Each row was made from one small tree. Brackets hold a mark, then the marks that hang from it, in alphabetical order. Every link used is in the known rows. Write each row's tree.
Known rows
[deses [koriba [gavopak dunevas nopi zinere]]]: [  1 -11  17   4 -10  13  -7  20   4  -1  -1  -7  12   4   9  -1  15 -10
  13  -2   3]
[tiduzo rebeter]: [  2  -7  28   1  20  -5   2  28 -16  -9   3  21  15  -7 -20   3 -33 -14
 -25   8   2]
[koriba gavopak]: [  8  -9  16  18  12 -12 -31  -3 -20  -3  -7  14   6 -20  16  -7 -11 -17
   1  31 -12]
[nikikik [zutoriv [gavopak dunevas nopi rebeter zinere]]]: [ -4 -24  21  -6  -8   1  -7   6   3   6  26 -26 -20  27  13   0  23  13
  10  -9   4]
[zutoriv gavopak nikikik]: [ 31  -5  -8   3  13  -9 -10 -10 -18   8   6  -7  15 -14  29  13 -21  14
  16  28  -2]
[dunevas gavopak]: [ 14  -6   1  13  11  -2   4   0 -22 -14  -7   0  12  -4   7   9 -27 -30
   2  24   2]
[zutoriv gavopak]: [ 21 -14  -1  15  11 -14 -18  -5 -27   4  15 -10   1  -8  11   2 -27  -4
   0  24   7]
[dunevas [gavopak zinere]]: [  2 -10  -1   8  -4   0   2   4 -10 -24  -7 -10   1  -5  -1   0 -16 -23
  17  22  -6]
[mele dunevas]: [ 16 -32  -1  -5  11 -24 -14  21 -22  -7  11  26   0  -2   6  23  -6  -7
   1  -7  14]
[deses [koriba gavopak]]: [  7  -7   9   0  15   3 -18   8 -10  -1  -7   1  20  -8  23   1 -19 -28
   2  31  11]
[nikikik [zutoriv [gavopak dunevas koriba nopi rebeter zinere]]]: [-12  -5  10 -14  -2   2  -1  -6  20   8  18 -23 -22  24  16  -3  26  12
   6 -11   5]
[nikikik [zutoriv gavopak]]: [ 13 -26  17  -4  26 -19 -21  -2 -13   8  17 -17 -11   7  40   5 -11  -8
   9  27  16]
[gavopak dunevas]: [ 22 -34  30  11  -2 -16 -11   6 -17  -6  11   4   7  -6   6  11  12  -3
   3 -14  17]
[mefe nopi]: [  2 -12  13  -2  21 -19  -1   4 -28  17 -23  -8  17 -18  -4   3 -22   7
  -5   5  31]
[gavopak nopi rebeter]: [-10   7   5   0   1  -1  16  11  -5  10 -10  22  -2   0 -34  -9  -6   2
 -35 -21  10]
[koriba [gavopak zinere]]: [ -5 -12  12  14  -1 -11 -31   2  -7 -12  -6   5  -5 -19  10 -17   0  -9
  18  30 -19]
[dunevas [gavopak koriba rebeter]]: [-13  24 -19  -4   2  14  13 -16   2 -16 -12   2   7   1  -7   3 -23 -30
 -18  12  -1]
[zutoriv [gavopak koriba zinere]]: [  1   4 -16   2   3  -8 -12 -15   6   0   5 -20 -11 -10   7 -11 -14   0
  11  19   1]

Write each row's tree
[-26   0   2 -15 -26   5  -3 -10  26 -20   4  -7 -11   3 -20  -5  26   6
  -2 -29   4]	[gavopak dunevas koriba rebeter zinere]
[  0   9 -18  -4 -15  10   8  -1   3   9   5 -10   2   1  -8   0  -2  35
  10   2 -15]	[zutoriv [gavopak nopi rebeter zinere] nikikik]
[-12  19   4  -6 -11  10  23  -6  21   9  -5  16   0   9 -28  -4  26   7
 -33 -50  11]	[gavopak dunevas koriba nopi rebeter]
[ -5   6  11   0 -11  -1  19   4  33   4 -10   2 -10  -1 -14 -10  41  12
   5 -42   7]	[gavopak dunevas koriba nopi zinere]
[-26  15   2 -11 -28  13  20  -1  36  -1  -5   3 -13  10 -36 -13  40  16
 -12 -51   1]	[gavopak dunevas koriba nopi rebeter zinere]
[-23  -5   6   6 -14   1 -31  -2  -6 -16  -2   4  -7  -9  -8 -16  -1  -5
   4  23 -22]	[koriba [gavopak rebeter zinere]]
[ -4  11 -27 -10  -1   8  18   9  -4  -7   1  23   3  17 -12  20  -3 -13
 -14 -20  -3]	[mele [dunevas [gavopak koriba nopi rebeter]]]
[-14  22  -7  -5   8  -8  21   3  34   9 -26  10 -13 -14 -17 -22  12   0
  -3 -17   8]	[gavopak koriba nopi zinere]
[ 22  28 -22   0  18   3  15 -18  10  26  -9   2  13 -11  20   2  -7  19
   4   5  -3]	[zutoriv [gavopak koriba nopi] nikikik]
[  0   2 -23  -7  -1   1  15  15   5 -10  -2  15  -4  11  -5  15   5 -11
  10 -15  -5]	[mele [dunevas [gavopak koriba nopi zinere]]]
[  7  -7   7  -9  33 -16 -17 -13   2  11  10 -16 -12   5  43   1  -8 -12
   5  25  16]	[nikikik [zutoriv [gavopak koriba]]]
[-25  32 -22  -5 -11  21  29  -5  20 -11 -19  -1  -4   6 -27 -11  -3 -15
  -9  -6 -10]	[dunevas [gavopak koriba nopi rebeter zinere]]
[ -9  11   7  14  -1   4 -10   2 -11   6 -10  24   2  -6 -13 -13  -2  -3
 -20   6 -17]	[koriba [gavopak nopi rebeter]]
[  0 -20  11  -8  17 -10 -19  -6 -13   3  21 -18 -13  14  27   4 -12  -5
  -2  23  13]	[nikikik [zutoriv [gavopak rebeter]]]
[-16   9  -9   4 -19  16  22   9  -1 -14  -8  -2  -3   8 -30  -6  -7 -11
  -4  -2 -11]	[dunevas [gavopak nopi rebeter zinere]]
[ 17 -13 -12   3   5  -4  10  22 -21  -6   5  21   4  12  -1  26  -5 -13
   1 -12   0]	[mele [dunevas [gavopak nopi]]]
[  8 -15  -4  -4 -31  10 -12  -8  -5  -8  25 -23   5   5   7  15  12  36
  25  -1 -12]	[zutoriv [gavopak dunevas rebeter zinere] nikikik]
[  5  36 -28  -9   5  13  18 -20  12  22  -7   1  11  -2   3   2 -10  23
 -12  -1  -6]	[zutoriv [gavopak koriba nopi rebeter] nikikik]
[ 16 -10  28  25  -6  -2 -14   6 -12   7  -1  18   7  -5   4  -4  23  -1
   0  -7 -15]	[koriba [gavopak dunevas nopi]]
[  0  18 -18  -9 -25  20  13 -15  23   8   9 -15   3   8  -2   2  26  39
  13 -21 -14]	[zutoriv [gavopak dunevas koriba nopi rebeter zinere] nikikik]
[ -9  32 -30 -11  -8  15  16 -17  24  12  -5  -9   0  -2  -3  -6   2  31
   4   0 -14]	[zutoriv [gavopak koriba nopi rebeter zinere] nikikik]
